What can hang from each mark:
ninus: banan bevu fuli zafini
zafini: ninus
fuli: ninus saka vameg
banan: saka vameg
saka: banan bevu fuli zafini
vameg: bevu fuli zafini
bevu: ninus saka vameg

Each row was made from one small tree. The marks that hang from a mark follow it in brackets, in alphabetical order. Every link used is in the known rows. Write each row's tree.
(in the rows, 128 means zero)
Known rows:
saka{bevu{ninus{banan fuli} vameg}}: [145 133 112 217  60 102 168  53 177 123 107 140 155 138 176 192 141 104
 123 114 136 191 194 125 142 146 111 147 140 154 144 103 118 157]
saka{banan}: [120 164 124 117  94 113 110 103 145 115 112 148 143  94 119 124 123 143
 103 124 153 145 146 115  80 130  93 131  83 168 127 106 145 143]
saka{banan fuli}: [161 169 135 101 105 107 105 104 154 116 133 154 149  81 135 123 127 176
 103 105 155 153 141 108 112 116 108 149  86 164 145 106 147 144]
fuli{ninus{banan{saka}} vameg{zafini}}: [178 194 148 148  83  85 132  95 129 140 182  76 134  75 118 139 133 160
 108 146 168 153 224 129 155 134 120 103 150 203 119 139 145 129]
ninus{banan{vameg{fuli}} bevu}: [105 155  64  74 135  68 115  92 130 121 172 140 114 118 173  54 112 169
 122 139 110 166 158 115 127 143 143 135 125 123 133 143 156 105]
bevu{ninus{banan}}: [158 155 113 171 100  91 122 103 161 123 148 129 130 129 150 137 117 132
 119 120 143 174 198 138 150 120 131 127 127 158 142 125 135 125]
banan{vameg{bevu}}: [107 147 110 121 133  99  91 130 155 135 135 110 136 109 136  96 108 148
  81 141 139 116 128 140 112 143 153 137  57 176 139 104 149 137]
fuli{ninus}: [142 164 131 136 109  96 130 101 134 131 148 114 127  85  98 135 119 155
 105 107 161 146 122 107 127 168 129 135 117 160 116 128 154 151]
ninus{bevu fuli{vameg} zafini}: [112 141  92 172  94 109 154  92  61  71 121  93 150 150 141  91 135 134
 104 135 132 124 135 125  75 165 127 148 133 109  72 147  97 151]
bevu{ninus{fuli}}: [114 151 129 174  99 105 119  82 136  98 124  99 142 138 135 150 125 123
  98 104 131 156 167 153  94 136 117 152 125 166  97  91 112 128]
banan{saka}: [118 152 133 128 117  85 101 118 134 137 114 102 117  88 132 160 123 143
 101 121 130 153 156 137 110 140  86 121 129 158 132 113 135 121]
zafini{ninus{banan{saka vameg}}}: [101 192 105 125 139  78 121 113 145 164 155  86 129 118 181 125 118 166
  97 129 131 172 175 104 108 131 148 128 120 121 158 139 159 119]
banan{vameg{bevu{saka} fuli}}: [ 93 139 113  73 161 108  58  78 153 130 143 152 125 108 141  77  91 174
  92 161 139 122 121 149 135 166 149 122  69 157 149 140 163 113]
fuli{saka}: [145 127 133 115  89 106 106 122 131 126 141 155 152  93 121 133 107 161
  96 124 125 142 148 124 149 155 109 152 145 151 132 118 141 134]
ninus{fuli}: [104 143 120 141 106 110 123  89 124 106 124  98 145 110 137 133 120 125
  97 110 132 133 134 140 103 163 112 146 110 138 101 116 125 139]
vameg{fuli}: [130 158 133  76 111  99 100  95 147 125 140 129 126 105 127 117 101 154
 116 141 127 154 146 136 139 152  97 120 133 137 114 140 139 102]
fuli{ninus{banan{saka} bevu zafini}}: [137 165  82 154 115  43 126  87  84 120 150  99 112 127 155 135 132 173
 110 111 166 167 138  90 118 163 152 132 147 121 143 154 162 151]
banan{saka{zafini} vameg}: [ 90 188 116 124 152  75 116  86 165 149 128  95 107  64 145 156 140 149
 110 121 158 156 158 131  89 126 106 136  90 147 157  83 151 123]
bevu{saka}: [118 119 117 128 139 128 108  90 125 120 128 155 135  97 125 121 112 159
 109 128 150 131 136 138 144 171 105 132 100 134 138 145 151 135]
banan{vameg}: [101 157  96 124 132  95 121 124 145 141 138 125 128  99 141 109 117 154
 100 139 134 136 138 126 117 145 133 152  87 149 130 117 141 125]
zafini{ninus}: [126 161 133 114 114 133 137 113 131 123 136  94 156 128 129 107 105 163
 100 118 140 144 139 101 103 147 117 126 128 119 116 136 142 137]
saka{banan fuli zafini}: [167 193 149 113 120 106 108  66 184 109 132 154 148  58 126 130 142 169
 121  97 187 159 147 106 108 104  96 146  80 148 156  79 160 160]
bevu{ninus{fuli} vameg}: [120 124 113 189  73 104 142  67 149 105 100 116 137 137 149 161 132 117
  85 111 132 174 167 128 101 134 110 162 138 147  93 108 116 140]
zafini{ninus{banan{saka vameg} fuli}}: [ 70 189 109 149 131  79 124  89 132 145 149  67 138 127 192 135 130 148
  89 121 120 176 171 110  84 147 153 140 121 125 140 131 151 128]
saka{banan bevu}: [129 167 132 126  78 126 129  88 157 122 110 163 157  84 123 162 130 136
 134 129 151 147 147 117  94 136  80 116  82 183 157  87 143 167]
ninus{banan{vameg{fuli}} zafini}: [114 183  72 105 125  52  96  98 146 144 155 144 131 142 186  93 103 150
 110 174 128 165 154 124 147 155 163 151  98 115 159 173 157 117]
saka{bevu}: [135 146 135 132  99 125 143 110 157 137 120 141 159  92 124 159 118 135
 134 123 140 138 146 131 135 155  96 122 111 162 156 100 128 159]
saka{bevu{vameg} fuli{ninus} zafini}: [198 174 149 146  94 104 179  45 201 145 132 154 160  53 124 194 151 170
 136  90 201 180 127  72 160 152 110 144 129 140 165  98 154 191]
banan{vameg{fuli{ninus{bevu}} zafini}}: [115 171  91  40 114  88 118  86 110 116 196 103 121  94 116  59 117 211
 105 136 149 134 156 100 102 150 150 151 125 187  90 108 160 111]
ninus{banan{vameg}}: [114 158  77 142 128  83 123 117 157 147 154 140 126 111 164 103 121 142
 109 139 137 153 169 125 145 143 151 146  86 140 159 134 157 126]
bevu{ninus{banan{saka vameg} fuli}}: [ 90 177 107 186 128  50 100  83 149 141 141  96 116 125 191 162 143 127
  94 125 125 180 201 149  97 127 146 156 125 165 143 101 129 120]

Which tree is each row?
[146 174 143 111  80 107 101  66 156 113 127 176 148  48 111 145 130 159
 110 116 171 151 154 102 100 120  86 154 101 155 153  75 163 152] => fuli{saka{banan zafini}}
[150 152 130 104 136 123  88  74 148 110 130 185 147  83 137 116 124 187
 106 113 164 148 132 121 128 135 114 151  74 155 161 133 162 152] => bevu{saka{banan fuli}}
[207 142 152 139  64 124 153  95 196 129 137 144 177 117 151 170 133 179
 112 120 156 168 202 118 165 106 103 164 144 206 138  76 120 144] => saka{bevu{ninus vameg{zafini}} fuli}
[ 90 222 137  63 153  86 109  60 172 147 150  81 121  90 157 136 118 176
 111 136 142 177 153 108  76 126 113 115 125 115 141 109 158 104] => banan{saka{zafini{ninus}} vameg{fuli}}
[149 145 103 147  82  75 115  76 153 119 103 148 127 169 158 147 103 149
  97 160 131 183 152 119 141 137 120 154 149 128 115 155 129 115] => bevu{ninus{zafini} vameg{fuli}}
[125 130  86 139 143 109 138  34 125  89 148 153 124  91 150  90 136 164
 142 101 181 149 165 115 141 161 116 126 110  93 163 128 170 145] => ninus{banan bevu{saka{zafini}}}
[144 103  87 113  66 122 160 100 116  85 126 118 142 118 130  87 129 175
  91 127 151 141 174 101 117 137 100 150 136 156  82 105 139 122] => ninus{bevu{vameg{zafini}}}
[124 172 156  85  44 142 109  76 117 103 154 118 193 106 124 119 112 178
  69 127 145 131 176  83  69 135 115 163 126 181  97  93 146 140] => vameg{zafini{ninus{fuli{saka{banan}}}}}
[112 187 112 143 101 106 119  95 176 138 124 158 150 100 142 162 137 145
 129 133 145 164 173 129  74 104 122 144  70 212 166  61 136 158] => saka{banan{vameg} bevu{ninus}}
[ 97 157  99  87 121 130  89  75 135 117 141 164 150  89 127  89 129 187
  97 159 174 119 177 120  95 121 121 162  37 202 136 101 170 130] => bevu{saka{banan{vameg{zafini}}}}
[145 136 122 100  73 108 146  69 181 137 100 168 144 100 140 163 116 139
 131 148 122 178 146 114 157 157  78 124 147 148 132 122 135 135] => saka{bevu{vameg{fuli}}}
[132 192 145 126  91 122 139  52 181 120 106 159 160  49 116 167 146 135
 149 116 185 151 159 108  80 127  72 116  77 170 172  57 144 176] => saka{banan bevu zafini}
[124 112  86  87  91  97 142  72 126 101 113 143 118 121 141  85 112 167
 108 131 122 171 137  94 122 144  86 133 159 115  90 139 138 114] => ninus{bevu{vameg{fuli}}}
[ 77 168  96  65 144 107  73  51 144 129 135 188 123  91 140  94 114 179
 110 163 144 151 137 127  97 141 117 141  61 160 145 134 170 113] => bevu{saka{banan{vameg{fuli}}}}
[104 174 100  89  99 111 104 111 145 122 146 129 143  85 129  95 132 168
  87 153 168 125 178 115  75 106 119 156  49 212 127  77 158 124] => saka{banan{vameg{zafini}}}
[111 158 131  97 118  92  65 130 149 143 142  73 130  85 139 116 118 169
  62 153 149 112 179 149 100 122 136 121  73 224 132  74 148 115] => banan{saka vameg{bevu zafini}}
[109 164 156 173  91  95 120  74 145 127 113  94 146 104 153 225 140 126
 123 108 122 170 185 161  84 142  93 126 144 201 138  62  99 142] => banan{saka{bevu{ninus{fuli}}}}
[114 166 124 124 129 129 107  27 153 105 110 173 135  61 114 133 137 150
 123 117 196 145 149 123  92 142  85 123  61 141 159 105 174 156] => bevu{saka{banan zafini}}
[189 178 146 151 117  80 124 113 151 139 158 108 134  83 161 142 134 157
 116 128 131 174 195 140 179 118 108 127 154 151 147 159 120 125] => ninus{banan{saka{fuli{vameg}}}}
[175 163 109 155  78  58 116 102 112 142 165 160 150 118 140 135 111 168
 100 129 161 157 136  91 183 182 168 160 141 132 155 172 168 166] => fuli{ninus{banan zafini} saka}
[174 169 130 163  73  89 134 111  93 132 159 138 153 108  98 133 110 169
  97 152 155 137 127 109 153 174 141 152 153 151 115 173 132 168] => fuli{ninus{zafini} saka vameg}
[146 136 141 122  63 109 151  96 162 144  99 119 155  80 142 200 137 153
 106 144 150 157 195 123 139 133  69 125 140 197 141  77 132 135] => banan{saka{bevu{vameg{zafini}}}}
[119 198 169 121 113 122 156  69 174 142 124  89 159  78 133 193 138 150
 135 108 166 163 158 102  91 138  91  98 130 134 168  77 143 157] => banan{saka{bevu zafini{ninus}}}
[165 153 164  66  84  86  64  91 143 138 173 144 139  80 101 126  81 188
  85 135 144 133 120 115 158 175 144 122 139 182 125 131 163 143] => vameg{bevu fuli{ninus saka}}
[166 149 161 130  79 145 115 127 141 109 151  83 160 103 100  89 111 147
  86 161 157  94 195 154 133 129 116 107  95 211  94 109 128 131] => fuli{vameg{bevu zafini}}
[158 182 166 114 138  81 113  86 175 134 137 104 130  56 148 170 139 176
 118  93 166 163 157 129 134 117 100 140 132 141 162  88 149 129] => banan{saka{fuli zafini}}
[155 174 157 106 158 146 130  48 163 115 158 128 173  98 139 115 119 203
 114  96 184 154 135  99 139 151 133 141 114  94 158 140 167 148] => bevu{saka{fuli zafini{ninus}}}
[199 153 157 135 116 143 121  90 140  99 178 127 168 114 124 108 122 198
 108 139 164 137 221 166 173 116 122 146 130 198 113 127 119 117] => bevu{ninus saka{fuli{vameg{zafini}}}}
[152 144 152  65  80 108 105  92 157 142 148 176 164  84 130 162  95 168
 134 145 104 154 147 131 169 166  91 132 160 167 151 110 133 133] => vameg{fuli{saka{bevu}}}
[190 188 157 139 119 117 154  84 168 113 156 113 153  68 120 115 140 156
 124 113 168 154 163 130 150 113 102 136 128 132 127 112 121 144] => saka{fuli{vameg} zafini}
[177 145 133 141 128 109 146  20 173 125 135 166 128  60 119 146 142 191
 112  90 214 172 117  80 174 167 126 156 123 114 153 142 177 168] => bevu{saka{fuli{ninus} zafini} vameg}
[132 190 121  53 111  89 102  85 148 145 192 106 126  87 107  95 109 191
  98 155 154 139 157 112 131 147 148 144 108 199 109 119 164 108] => banan{vameg{fuli{ninus} zafini}}
[161 145 108 134  66 127 162  94 166 123 144 113 162 140 155 106 113 163
  86 140 160 162 204  77 148 132 121 136 138 125 114 148 159 132] => bevu{vameg{zafini{ninus{banan}}}}
